What can hang from each mark:
duzek: pofe zire
degi: pugis
mugivor: degi zire
pofe: duzek mugivor pugis
zire: duzek mugivor
tedi: pofe
pugis: degi

Known rows, with every way that one mark hangs from another:
duzek{pofe zire{mugivor}}: -0.26,-1.27,-0.31,-1.30,2.30,-0.62,0.19,0.92,-0.64,0.16,1.26,-1.91,1.19,1.80,2.56,0.67,-0.27,1.10,2.00,0.68,-0.91,-0.85,1.98,0.79,-0.17,-0.83,0.38
pofe{mugivor{zire} pugis}: 0.64,2.10,-1.26,-0.99,-2.08,0.45,1.32,1.16,1.53,1.49,0.86,5.08,-0.41,0.16,1.09,-1.21,0.25,0.89,-1.65,-0.15,-1.28,-1.08,-0.60,-0.64,-0.31,2.66,0.03
tedi{pofe{duzek mugivor pugis}}: 0.46,1.55,-1.98,-0.94,-3.99,0.21,0.73,0.54,-0.68,-0.76,0.89,4.50,0.01,0.31,1.84,-0.26,0.83,1.04,-0.93,1.05,-2.01,-0.77,-0.53,0.25,-0.03,0.82,-0.98
mugivor{zire{duzek{pofe}}}: -0.74,0.41,0.95,-0.77,1.82,0.04,-0.84,0.54,0.49,0.10,0.26,2.72,0.55,2.67,1.27,-0.15,-0.27,1.65,0.99,-0.61,0.34,-0.75,1.04,-0.95,-0.50,1.37,-2.43
zire{duzek{pofe{mugivor{degi} pugis}}}: -0.47,1.48,-1.20,-1.02,0.02,-0.40,1.08,0.52,0.29,-0.75,1.28,2.35,0.78,2.21,1.76,0.60,0.39,0.99,0.78,0.06,-0.83,-1.59,0.96,-0.22,0.26,3.10,-0.47
tedi{pofe{duzek pugis}}: 0.22,0.86,-1.33,-0.91,-2.22,0.29,-0.23,1.16,-0.64,-0.93,0.22,1.38,-0.13,0.52,0.40,-0.31,0.61,0.75,-0.04,0.59,-1.56,-0.50,-0.68,0.28,-0.08,-0.50,-0.87
duzek{pofe{mugivor} zire}: 0.35,-0.73,-1.80,-0.34,-0.23,0.25,1.42,-0.22,-0.22,0.35,0.58,2.74,0.37,1.79,3.38,1.79,0.00,1.43,1.14,1.03,-0.86,-0.90,1.75,0.54,0.18,1.14,-0.54
duzek{pofe zire{mugivor{degi{pugis}}}}: -0.98,-0.48,-1.53,-1.95,2.28,-0.29,0.10,1.83,-1.37,0.11,0.65,-4.42,0.25,2.06,3.81,-0.89,0.11,0.20,2.25,-0.25,-0.96,-1.61,2.20,1.04,0.63,0.07,1.06
mugivor{degi{pugis} zire{duzek{pofe}}}: -1.50,1.43,-0.60,-1.50,1.49,0.35,-0.74,1.75,-0.14,-0.01,-0.36,-0.31,-0.82,2.81,2.80,-2.39,0.18,0.47,1.10,-1.82,0.21,-1.71,1.27,-0.49,0.61,2.91,-1.41
duzek{pofe{mugivor pugis{degi}} zire}: 0.37,-0.07,-3.63,-0.46,0.65,0.87,1.76,0.92,1.08,-0.05,0.93,3.95,-0.47,2.46,1.98,0.55,0.35,1.18,1.11,0.93,-0.88,-1.86,1.63,0.47,0.53,1.37,1.12
zire{duzek{pofe} mugivor{degi{pugis}}}: -1.75,0.87,0.77,-2.43,2.78,-1.22,-0.54,1.29,-1.61,-1.13,1.17,-3.72,0.71,2.59,2.47,-1.91,0.19,0.12,1.93,-0.78,-0.35,-1.51,2.18,0.24,0.57,1.99,-0.53
zire{duzek{pofe{mugivor pugis{degi}}}}: -0.42,1.03,-1.12,-0.61,0.97,-0.04,0.86,0.11,0.97,-1.42,1.20,4.66,0.28,3.08,0.62,0.29,0.31,1.25,0.99,0.43,-0.16,-1.46,1.72,-0.31,0.35,3.38,-0.73
pofe{duzek{zire} mugivor{degi} pugis}: 0.45,0.28,-5.84,-2.07,-2.97,-0.52,1.62,1.49,0.14,0.10,0.93,2.28,-0.22,0.71,4.47,0.08,1.00,1.16,-0.06,0.12,-2.72,-2.02,0.75,0.80,0.73,1.01,1.16
tedi{pofe{mugivor{zire} pugis{degi}}}: -0.22,3.26,-1.34,-0.04,-1.78,1.97,0.36,1.50,0.97,-0.10,1.54,7.43,-0.67,0.21,1.02,-2.59,0.69,0.51,-2.02,0.52,-0.53,-1.25,-1.06,-0.24,0.08,0.90,0.52
tedi{pofe{duzek mugivor{degi}}}: -0.84,1.84,-2.18,-0.87,-2.97,0.79,0.35,0.00,-1.25,-1.18,0.84,3.87,0.07,0.09,4.22,-0.58,0.90,0.46,-1.38,0.52,-1.37,-0.87,-0.04,0.44,0.42,-0.88,-0.62
duzek{pofe{pugis} zire}: 0.63,-1.12,-2.17,-0.56,0.86,0.12,0.79,1.53,0.71,0.52,0.25,-0.93,0.37,1.92,0.66,1.73,0.01,1.25,2.18,0.57,-1.04,-1.15,0.92,0.40,-0.14,0.54,0.38
duzek{pofe{pugis} zire{mugivor}}: 0.29,-0.90,-0.90,-1.80,1.94,-0.83,0.61,1.95,-0.12,0.52,1.47,-2.10,1.15,1.99,1.20,0.67,-0.09,1.16,2.13,0.71,-1.57,-1.32,1.44,0.67,-0.19,-0.06,1.09
pofe{duzek}: 0.12,-0.42,-2.20,-1.04,-0.08,-0.45,-0.04,-0.63,-0.23,-0.51,-0.76,0.18,-0.35,1.35,1.82,0.11,0.15,0.75,0.37,-0.34,-0.86,-0.29,1.00,0.01,0.17,-0.46,-0.90
pofe{pugis{degi}}: 0.02,1.06,-1.80,0.00,1.11,0.57,0.46,0.94,1.43,-0.50,0.41,1.27,-0.87,0.80,-1.59,-1.32,0.39,-0.13,-0.03,-0.25,-0.06,-1.04,-0.15,-0.10,0.44,0.64,2.00
zire{duzek}: -0.31,-0.33,0.82,-0.47,-0.49,-1.01,-0.82,0.44,-0.42,-1.09,0.58,0.95,0.71,0.45,-0.39,0.56,0.18,0.68,0.91,0.10,0.36,-0.31,0.68,-0.18,-0.13,1.73,-1.52
tedi{pofe}: -0.21,0.81,1.01,0.35,-1.36,0.62,-0.77,0.55,-1.17,-0.68,0.65,1.51,0.34,-0.81,0.16,-0.27,0.28,-0.06,-0.41,0.79,-0.02,0.19,-0.93,0.24,-0.08,-0.90,-0.66
duzek{zire{mugivor}}: 0.01,-0.97,-0.50,-1.38,0.27,-1.31,-0.37,1.52,-0.79,0.18,1.69,-1.68,1.20,-0.36,2.16,-0.10,0.03,0.54,0.93,0.55,-0.93,-0.67,1.00,1.01,-0.16,-0.72,0.95

Rows:
-0.92,2.43,-1.31,-1.55,-2.02,0.19,0.16,1.55,-0.05,0.29,0.56,3.76,-0.66,0.82,3.42,-2.62,0.61,0.29,-0.88,-1.22,-0.39,-1.59,0.65,-0.33,0.71,4.02,-1.16
pofe{mugivor{degi{pugis} zire{duzek}}}
0.94,-1.13,-4.13,-1.65,-1.94,-1.08,0.35,1.66,0.24,0.02,-0.09,-0.06,-0.29,1.14,1.51,0.77,0.51,1.40,1.42,0.15,-1.97,-1.18,0.81,0.48,0.24,0.41,0.01
pofe{duzek{zire} pugis}
-0.04,-0.25,-4.23,-2.90,-0.26,-1.31,0.30,2.27,-0.44,-0.22,1.28,-2.39,0.40,0.82,3.30,-0.66,0.68,0.87,1.07,-0.23,-2.59,-1.85,1.10,0.94,0.43,-0.76,1.78
pofe{duzek{zire{mugivor{degi}}} pugis}
-1.45,1.50,-0.37,-0.92,0.32,0.04,-1.02,1.66,0.14,-0.03,0.78,1.80,0.28,0.60,2.66,-1.74,0.31,0.45,-0.10,-1.42,0.17,-1.17,0.06,-0.68,0.23,0.78,-0.21
mugivor{degi zire{duzek}}
0.59,-0.21,-2.65,-1.24,-3.32,-0.29,-0.46,2.07,-1.03,-0.70,0.49,1.10,0.05,0.21,1.28,0.42,0.75,1.33,0.86,0.87,-1.83,-0.82,-0.13,0.74,0.02,-0.80,-0.66
tedi{pofe{duzek{zire} pugis}}
0.64,0.04,-5.98,-1.33,-1.60,-0.11,1.38,0.85,1.13,-0.58,0.62,5.17,-0.98,1.53,2.76,-0.37,0.89,1.52,0.00,0.59,-1.83,-2.04,1.63,0.64,0.70,1.13,0.94
pofe{duzek{zire} mugivor pugis{degi}}
0.23,1.79,-2.50,-0.27,-0.82,0.63,1.56,0.31,1.67,-0.24,1.08,4.86,-0.82,0.58,-0.08,-1.43,0.59,0.22,-1.25,0.40,-0.52,-1.27,0.18,-0.06,0.49,2.00,1.67
pofe{mugivor pugis{degi}}
-0.95,1.01,-0.31,-1.07,-0.15,-0.23,0.53,0.20,-0.87,-0.87,0.40,0.89,-0.18,2.65,2.69,-0.25,0.35,0.54,1.15,-0.34,-0.14,-1.45,1.92,-0.01,0.76,3.75,-1.70
zire{duzek{pofe{mugivor{degi{pugis}}}}}
-0.25,2.06,-1.99,-0.51,1.89,1.68,1.63,0.17,2.03,0.74,0.65,6.03,-0.84,3.08,1.64,-1.60,0.04,1.05,-0.46,-0.20,-0.50,-1.71,0.91,-0.70,0.09,1.98,0.34
duzek{pofe{mugivor{zire} pugis{degi}}}
-0.98,0.74,0.59,-1.90,3.75,-1.25,-0.22,1.06,0.30,-1.50,1.99,-0.07,1.08,3.07,0.02,-1.15,0.09,1.09,1.74,0.17,-0.31,-1.45,2.11,-0.03,0.08,1.75,0.48
zire{duzek{pofe{pugis{degi}}} mugivor}
-0.12,0.12,0.51,-0.63,0.97,-0.66,0.10,0.77,0.16,-0.83,0.57,-0.18,0.89,2.46,-0.60,0.93,0.01,1.25,1.85,0.18,-0.21,-0.89,1.00,-0.35,-0.18,2.53,-1.31
zire{duzek{pofe{pugis}}}
-0.56,-0.73,-3.48,-2.77,-0.56,-1.31,-0.41,1.84,-1.50,-0.42,0.16,-3.49,-0.58,1.12,4.32,-1.60,0.63,0.38,1.46,-0.69,-1.79,-1.51,1.94,1.15,0.63,-0.13,0.54
pofe{duzek{zire{mugivor{degi{pugis}}}}}
-0.27,1.34,0.32,-0.71,-1.88,-0.31,0.16,0.36,0.52,0.26,1.06,6.54,0.26,0.64,2.22,-0.65,0.20,1.30,-0.99,-0.20,-0.24,-0.77,0.52,-0.56,-0.29,2.95,-1.98
pofe{mugivor{zire{duzek}}}
-0.61,-0.18,-1.65,-1.87,0.45,-1.06,-0.40,2.66,-1.23,0.21,1.12,-3.97,0.02,-0.21,2.72,-1.81,0.46,-0.40,0.97,-0.37,-1.06,-1.41,1.10,1.22,0.87,0.28,1.60
duzek{zire{mugivor{degi{pugis}}}}
-0.58,-0.79,-3.27,-2.47,0.19,-1.30,-0.19,1.06,-1.02,-0.51,0.93,-1.79,0.46,0.86,4.68,-0.52,0.51,0.74,1.02,-0.20,-1.82,-1.30,1.65,1.03,0.43,-1.82,1.23
pofe{duzek{zire{mugivor{degi}}}}
-0.03,-0.44,-4.42,-2.44,1.09,-0.95,0.08,1.91,0.46,-0.76,0.98,0.04,-0.39,1.95,1.83,-1.37,0.68,1.23,1.24,0.05,-1.84,-1.85,1.75,0.88,0.42,-0.60,2.07
pofe{duzek{zire{mugivor}} pugis{degi}}
0.37,1.03,-0.94,-0.49,0.12,0.51,2.01,-0.24,0.60,0.59,0.59,2.61,0.11,2.15,0.96,0.55,0.00,0.84,0.19,0.56,-1.25,-0.98,0.58,-0.27,0.04,2.11,-0.23
duzek{pofe{mugivor pugis}}
0.46,1.99,-0.24,0.02,-3.32,0.61,0.74,1.15,-0.39,-0.13,1.44,4.52,0.35,-1.04,-0.06,-0.46,0.62,0.32,-1.45,1.31,-1.19,-0.54,-1.27,0.25,-0.03,1.34,-0.40
tedi{pofe{mugivor pugis}}
-0.33,-0.23,-2.31,-1.48,3.69,-0.13,0.53,1.71,0.39,-0.16,1.55,-1.02,0.44,2.49,1.34,-0.61,0.09,0.96,2.06,0.55,-0.93,-1.77,1.91,0.79,0.18,-0.39,2.16
duzek{pofe{pugis{degi}} zire{mugivor}}
0.31,1.68,-0.83,-0.78,0.45,1.16,1.81,0.31,1.33,1.37,0.42,4.18,-0.29,2.30,1.73,-0.31,-0.09,1.34,-0.44,-0.07,-1.23,-1.25,0.34,-0.74,-0.33,2.22,-0.80
duzek{pofe{mugivor{zire} pugis}}
-1.52,1.00,0.53,-2.28,0.61,-1.99,-1.18,2.02,-1.53,-1.10,1.34,-3.49,0.55,0.57,1.57,-2.66,0.52,-0.35,0.80,-0.92,-0.42,-1.22,1.19,0.51,0.79,2.26,0.04
zire{duzek mugivor{degi{pugis}}}
-0.80,1.21,-0.67,-0.77,2.57,0.52,-0.46,1.28,1.59,-0.35,0.45,3.49,-0.21,3.37,0.35,-1.53,-0.01,1.45,0.84,-0.75,0.43,-1.62,1.17,-0.96,-0.20,2.01,-0.72
mugivor{zire{duzek{pofe{pugis{degi}}}}}
-0.84,2.04,-1.55,-1.02,0.59,1.60,1.28,0.21,0.17,1.05,-0.26,2.40,-1.17,2.57,4.14,-2.10,0.13,0.28,-0.24,-1.00,-0.57,-1.58,1.11,-0.45,0.55,2.28,-0.59
duzek{pofe{mugivor{degi{pugis} zire}}}
0.04,-1.42,-2.33,-2.14,-0.19,-1.66,-0.31,0.82,-1.08,-0.38,0.73,-1.15,0.58,0.96,3.50,0.21,0.22,1.24,1.37,0.35,-1.80,-0.79,1.84,0.90,-0.06,-1.22,-0.19
pofe{duzek{zire{mugivor}}}
-1.26,1.23,-0.27,-1.87,1.25,-0.66,-0.18,1.58,-1.23,-0.01,0.83,-4.26,-0.18,0.15,1.63,-3.43,0.34,-1.04,-0.02,-1.02,-0.74,-1.04,0.70,0.62,0.81,0.50,1.52
zire{mugivor{degi{pugis}}}
-0.92,2.44,-2.33,-1.08,-2.73,1.19,0.18,0.52,-0.69,-0.32,0.91,5.83,-0.40,0.31,5.29,-1.95,0.72,0.85,-1.71,-0.17,-1.35,-1.14,-0.23,-0.12,0.22,-0.82,-0.95
tedi{pofe{duzek mugivor{degi zire}}}
0.04,1.03,-2.41,-1.45,-1.71,0.13,0.79,-0.57,0.61,0.50,-0.08,5.77,-0.77,1.56,3.89,-0.87,0.23,1.56,-1.38,-0.48,-1.44,-0.92,1.00,-0.45,-0.18,0.94,-1.78
pofe{duzek mugivor{zire}}
-1.20,2.77,0.23,-0.48,-2.66,0.87,-0.60,1.43,-0.79,-0.63,2.02,5.99,0.61,-0.26,3.39,-1.39,0.76,0.65,-1.56,0.09,-0.28,-0.99,-0.71,-0.23,0.07,0.90,-1.31
tedi{pofe{mugivor{degi zire{duzek}}}}
0.87,-0.41,-2.36,-0.76,-0.73,0.18,1.86,0.94,0.38,0.80,0.97,2.26,0.26,1.71,1.87,1.80,0.10,1.44,1.29,1.00,-1.56,-1.45,1.14,0.49,0.03,1.80,-0.07
duzek{pofe{mugivor pugis} zire}
0.21,0.01,-2.03,-1.94,-1.99,-0.90,-0.60,2.51,-1.24,-0.71,1.52,-0.27,0.70,0.22,2.09,-0.35,0.71,1.25,0.87,1.00,-2.29,-0.94,0.14,1.03,-0.23,-1.25,-0.18
tedi{pofe{duzek{zire{mugivor}} pugis}}
-1.32,1.54,-0.66,-1.46,-0.17,0.10,-1.27,2.39,-0.23,0.09,-0.01,-0.05,-0.98,1.08,2.01,-2.95,0.51,-0.01,0.18,-2.01,0.15,-1.53,0.50,-0.42,0.52,2.65,-0.93
mugivor{degi{pugis} zire{duzek}}
0.00,2.23,-2.46,-0.74,-2.22,0.48,1.83,1.04,0.73,0.52,1.11,2.09,-0.11,-0.37,1.50,-0.59,0.73,-0.20,-1.31,-0.04,-1.47,-1.35,-0.74,0.08,0.64,1.74,1.96
pofe{mugivor{degi} pugis}
-0.43,2.86,-1.86,-1.39,-2.08,0.06,0.73,1.95,1.11,0.58,1.69,4.93,0.24,0.59,2.53,-1.63,0.69,0.81,-1.24,-0.75,-1.03,-1.96,-0.34,-0.61,0.20,3.28,0.29
pofe{mugivor{degi zire{duzek}} pugis}
-0.16,2.41,-4.34,-1.93,-2.10,0.50,1.47,0.99,1.02,0.84,0.39,4.44,-0.93,1.34,4.36,-1.94,0.74,1.10,-1.52,-1.03,-2.29,-2.00,-0.01,-0.47,0.39,1.30,0.53
pofe{duzek mugivor{degi zire} pugis}
-0.55,0.28,1.62,-2.07,2.47,-1.72,-0.21,1.13,-0.45,-0.78,1.84,-1.35,1.70,2.51,0.17,-0.01,-0.08,1.23,1.91,0.34,-0.87,-1.09,1.58,0.00,-0.40,2.19,-0.50
zire{duzek{pofe{pugis}} mugivor}
1.15,-0.51,-4.37,-1.63,-3.48,-0.95,1.45,1.00,0.15,0.15,0.65,3.25,-0.36,0.89,2.62,0.86,0.71,1.77,0.28,0.73,-2.47,-1.40,1.08,0.60,0.28,1.74,-0.31
pofe{duzek{zire} mugivor pugis}
-0.02,1.94,-3.15,-0.65,-2.22,0.77,0.66,0.52,0.04,-1.47,0.99,6.07,-0.88,0.83,1.51,-1.30,0.97,0.95,-1.21,0.81,-1.28,-1.21,0.09,0.22,0.38,0.43,0.07
tedi{pofe{duzek mugivor pugis{degi}}}
-0.46,0.05,-2.00,-1.93,2.30,-0.40,0.84,2.27,-0.18,0.43,1.78,-3.08,1.22,1.75,2.91,-0.15,0.17,0.62,1.92,0.18,-1.64,-1.87,1.18,0.73,0.20,-0.49,2.45
duzek{pofe{pugis} zire{mugivor{degi}}}
-0.77,1.80,-3.53,-1.64,-1.40,0.66,0.91,0.05,0.50,0.43,0.36,5.18,-0.72,1.30,5.65,-1.58,0.53,0.92,-1.67,-1.01,-1.56,-1.49,0.82,-0.42,0.43,0.21,-0.26
pofe{duzek mugivor{degi zire}}
0.02,2.58,-2.43,-0.60,-0.55,1.25,1.27,1.08,2.10,0.75,0.98,6.97,-1.23,1.04,0.60,-2.75,0.47,0.65,-1.87,-0.23,-0.60,-1.57,-0.13,-0.67,0.09,1.99,1.23
pofe{mugivor{zire} pugis{degi}}
-0.08,0.54,-3.93,-1.11,0.71,0.05,0.41,0.37,1.13,-0.94,-0.32,1.83,-1.24,2.08,0.17,-1.53,0.54,0.69,0.23,-0.44,-1.02,-1.30,0.80,0.02,0.47,-0.02,0.99
pofe{duzek pugis{degi}}
0.38,-0.75,-5.37,-1.19,0.09,-0.23,0.22,1.57,0.94,-0.74,0.01,1.47,-1.03,1.96,1.42,-0.44,0.66,1.15,1.28,0.01,-1.24,-1.67,1.47,0.57,0.62,-0.17,1.28
pofe{duzek{zire} pugis{degi}}
0.03,2.01,-4.46,-1.62,-0.65,0.63,1.19,0.49,2.01,0.14,0.27,7.01,-1.66,2.23,2.64,-2.62,0.63,1.45,-1.43,-0.51,-1.55,-1.89,1.01,-0.60,0.31,1.52,0.24
pofe{duzek mugivor{zire} pugis{degi}}
-0.28,2.29,0.49,0.01,-2.74,1.18,0.00,0.67,-0.35,0.24,1.23,6.51,0.12,-0.59,2.21,-1.24,0.33,0.68,-1.97,0.60,-0.49,-0.34,-0.96,-0.17,-0.27,0.41,-1.41
tedi{pofe{mugivor{zire}}}
